Each row was made from one walk, in order. Every step used is in the known rows, and no mark comes twice. Write each row's walk.
(in the rows, 128 means zero)
Known rows:
C -> X: 137, 158, 173, 120, 114, 137, 136, 148, 117, 110, 99, 142, 113, 120, 138, 102, 131, 112, 121, 167, 119, 96
R -> Y -> T: 119, 198, 152, 132, 129, 151, 118, 129, 139, 124, 120, 115, 108, 135, 134, 119, 124, 85, 113, 149, 115, 117
C -> X -> E: 141, 135, 161, 115, 117, 133, 127, 132, 128, 118, 95, 128, 105, 119, 139, 112, 120, 136, 126, 167, 99, 113
X -> C -> S -> R: 152, 186, 150, 84, 127, 138, 112, 138, 133, 109, 127, 126, 111, 111, 144, 100, 121, 109, 140, 136, 125, 139
C -> S -> R -> Y: 132, 186, 136, 98, 118, 155, 115, 127, 142, 133, 131, 118, 110, 112, 155, 106, 105, 89, 113, 121, 125, 115
R -> Y -> T -> X -> E: 126, 152, 153, 125, 132, 144, 116, 113, 147, 116, 94, 128, 113, 140, 152, 120, 117, 124, 114, 153, 100, 129
A -> E -> S: 157, 151, 168, 110, 101, 149, 105, 132, 153, 111, 125, 132, 121, 138, 128, 108, 126, 101, 90, 137, 125, 103
Y -> R: 143, 171, 155, 120, 115, 139, 122, 143, 147, 134, 105, 105, 116, 137, 129, 116, 137, 127, 120, 165, 114, 115
E -> S -> R -> Y -> T: 120, 193, 152, 126, 129, 151, 104, 125, 138, 129, 128, 123, 106, 127, 133, 115, 128, 76, 111, 136, 113, 114
R -> Y -> T -> X -> E -> W: 119, 135, 156, 124, 128, 141, 111, 119, 123, 111, 91, 132, 110, 127, 156, 109, 136, 118, 102, 144, 118, 96
T -> X -> E -> J: 134, 150, 149, 125, 130, 130, 119, 133, 126, 110, 89, 105, 95, 147, 160, 109, 128, 139, 107, 158, 118, 147
S -> R -> Y -> T: 120, 202, 149, 127, 131, 151, 111, 129, 132, 125, 124, 122, 100, 126, 137, 112, 127, 80, 114, 139, 112, 121
X -> C -> S -> R -> Y: 134, 186, 137, 99, 118, 155, 115, 125, 142, 128, 133, 118, 114, 110, 154, 107, 101, 92, 121, 128, 119, 126
T -> X: 136, 166, 171, 116, 125, 150, 129, 132, 143, 98, 90, 144, 133, 151, 161, 108, 133, 116, 104, 149, 124, 119
T -> X -> C -> S: 145, 179, 157, 94, 135, 137, 125, 130, 155, 99, 111, 124, 135, 132, 149, 116, 110, 121, 141, 156, 136, 136
T -> X -> C -> S -> R: 148, 184, 153, 87, 131, 140, 112, 134, 136, 105, 119, 136, 115, 116, 152, 100, 121, 109, 136, 135, 126, 139
Y -> T: 132, 195, 164, 126, 134, 141, 119, 139, 133, 111, 112, 119, 108, 142, 127, 116, 141, 98, 121, 158, 119, 122
X -> E: 151, 145, 154, 106, 118, 139, 123, 129, 142, 118, 105, 109, 111, 130, 139, 116, 121, 139, 121, 157, 102, 129
X -> C: 154, 173, 167, 109, 116, 144, 133, 142, 138, 95, 121, 115, 133, 129, 135, 111, 124, 125, 136, 172, 106, 149
T -> X -> C: 144, 169, 172, 115, 123, 147, 133, 133, 143, 87, 106, 134, 141, 139, 151, 110, 124, 126, 129, 170, 108, 149
S -> R -> Y: 133, 181, 142, 107, 110, 160, 118, 129, 135, 130, 129, 120, 110, 116, 154, 103, 112, 89, 105, 125, 114, 117
E -> X: 123, 179, 177, 118, 112, 141, 138, 146, 124, 104, 97, 131, 110, 124, 152, 106, 125, 115, 127, 168, 121, 134
S -> R: 152, 179, 157, 95, 116, 146, 115, 143, 123, 112, 120, 130, 106, 119, 144, 95, 137, 106, 117, 132, 117, 127
Y -> T -> X -> C: 136, 180, 172, 125, 132, 145, 127, 131, 141, 88, 106, 137, 134, 141, 145, 113, 128, 116, 131, 173, 106, 151

Write each row's walk:
116, 178, 164, 129, 134, 154, 109, 117, 146, 113, 102, 150, 123, 144, 156, 112, 130, 87, 100, 136, 118, 114
E -> S -> R -> Y -> T -> X
115, 189, 156, 124, 140, 150, 114, 119, 145, 111, 101, 147, 118, 142, 160, 112, 123, 90, 109, 137, 125, 119
C -> S -> R -> Y -> T -> X
132, 189, 152, 104, 140, 140, 121, 124, 157, 106, 115, 124, 130, 130, 149, 120, 105, 108, 139, 154, 133, 134
R -> Y -> T -> X -> C -> S
124, 182, 171, 130, 137, 146, 122, 128, 141, 99, 90, 146, 124, 154, 152, 112, 138, 104, 108, 153, 122, 121
Y -> T -> X
146, 190, 152, 92, 121, 137, 112, 138, 129, 102, 125, 137, 100, 107, 149, 95, 112, 107, 138, 140, 124, 146
A -> E -> X -> C -> S -> R
152, 128, 167, 102, 115, 142, 106, 122, 158, 128, 115, 114, 129, 133, 128, 121, 129, 121, 109, 143, 111, 105
X -> E -> S
148, 144, 162, 97, 116, 140, 100, 129, 131, 125, 118, 138, 108, 111, 136, 101, 134, 108, 116, 131, 106, 110
C -> X -> E -> S -> R
142, 155, 161, 103, 126, 143, 94, 122, 139, 121, 116, 140, 111, 123, 140, 105, 137, 103, 112, 126, 107, 119
Y -> T -> X -> E -> S -> R
141, 140, 159, 112, 125, 141, 123, 121, 146, 109, 89, 129, 119, 140, 155, 115, 120, 140, 114, 154, 104, 129
T -> X -> E
146, 122, 171, 108, 114, 137, 108, 124, 148, 129, 109, 127, 126, 125, 127, 117, 128, 119, 112, 151, 108, 94
C -> X -> E -> S
143, 151, 160, 118, 106, 143, 115, 143, 113, 93, 107, 136, 100, 126, 145, 92, 138, 110, 90, 142, 135, 95
A -> E -> W
130, 157, 146, 108, 114, 159, 105, 114, 147, 135, 123, 129, 118, 118, 156, 109, 110, 92, 98, 120, 108, 111
T -> X -> E -> S -> R -> Y
146, 176, 147, 129, 112, 135, 119, 149, 118, 99, 109, 108, 81, 145, 149, 98, 125, 119, 94, 153, 131, 144
A -> E -> J
129, 183, 139, 102, 121, 156, 115, 121, 144, 124, 126, 128, 117, 114, 161, 107, 101, 92, 117, 127, 120, 126
T -> X -> C -> S -> R -> Y
141, 192, 152, 94, 137, 138, 108, 131, 135, 105, 120, 137, 111, 117, 147, 102, 124, 103, 138, 136, 124, 141
Y -> T -> X -> C -> S -> R
153, 149, 159, 92, 117, 143, 98, 127, 137, 125, 123, 129, 111, 117, 137, 103, 134, 110, 113, 126, 108, 118
X -> E -> S -> R
133, 135, 164, 116, 123, 147, 100, 109, 163, 129, 109, 128, 131, 138, 138, 124, 123, 109, 102, 139, 109, 104
R -> Y -> T -> X -> E -> S
151, 183, 154, 90, 131, 135, 125, 137, 152, 105, 121, 111, 129, 125, 139, 117, 111, 121, 146, 158, 135, 135
X -> C -> S
120, 205, 147, 121, 136, 147, 110, 126, 138, 122, 129, 120, 104, 121, 137, 115, 117, 82, 128, 143, 115, 130
X -> C -> S -> R -> Y -> T
125, 188, 142, 103, 117, 153, 118, 126, 138, 126, 129, 123, 110, 105, 158, 106, 98, 91, 125, 134, 119, 131
E -> X -> C -> S -> R -> Y
135, 178, 176, 117, 114, 141, 138, 143, 129, 91, 111, 125, 125, 120, 144, 108, 118, 125, 145, 183, 105, 159
E -> X -> C
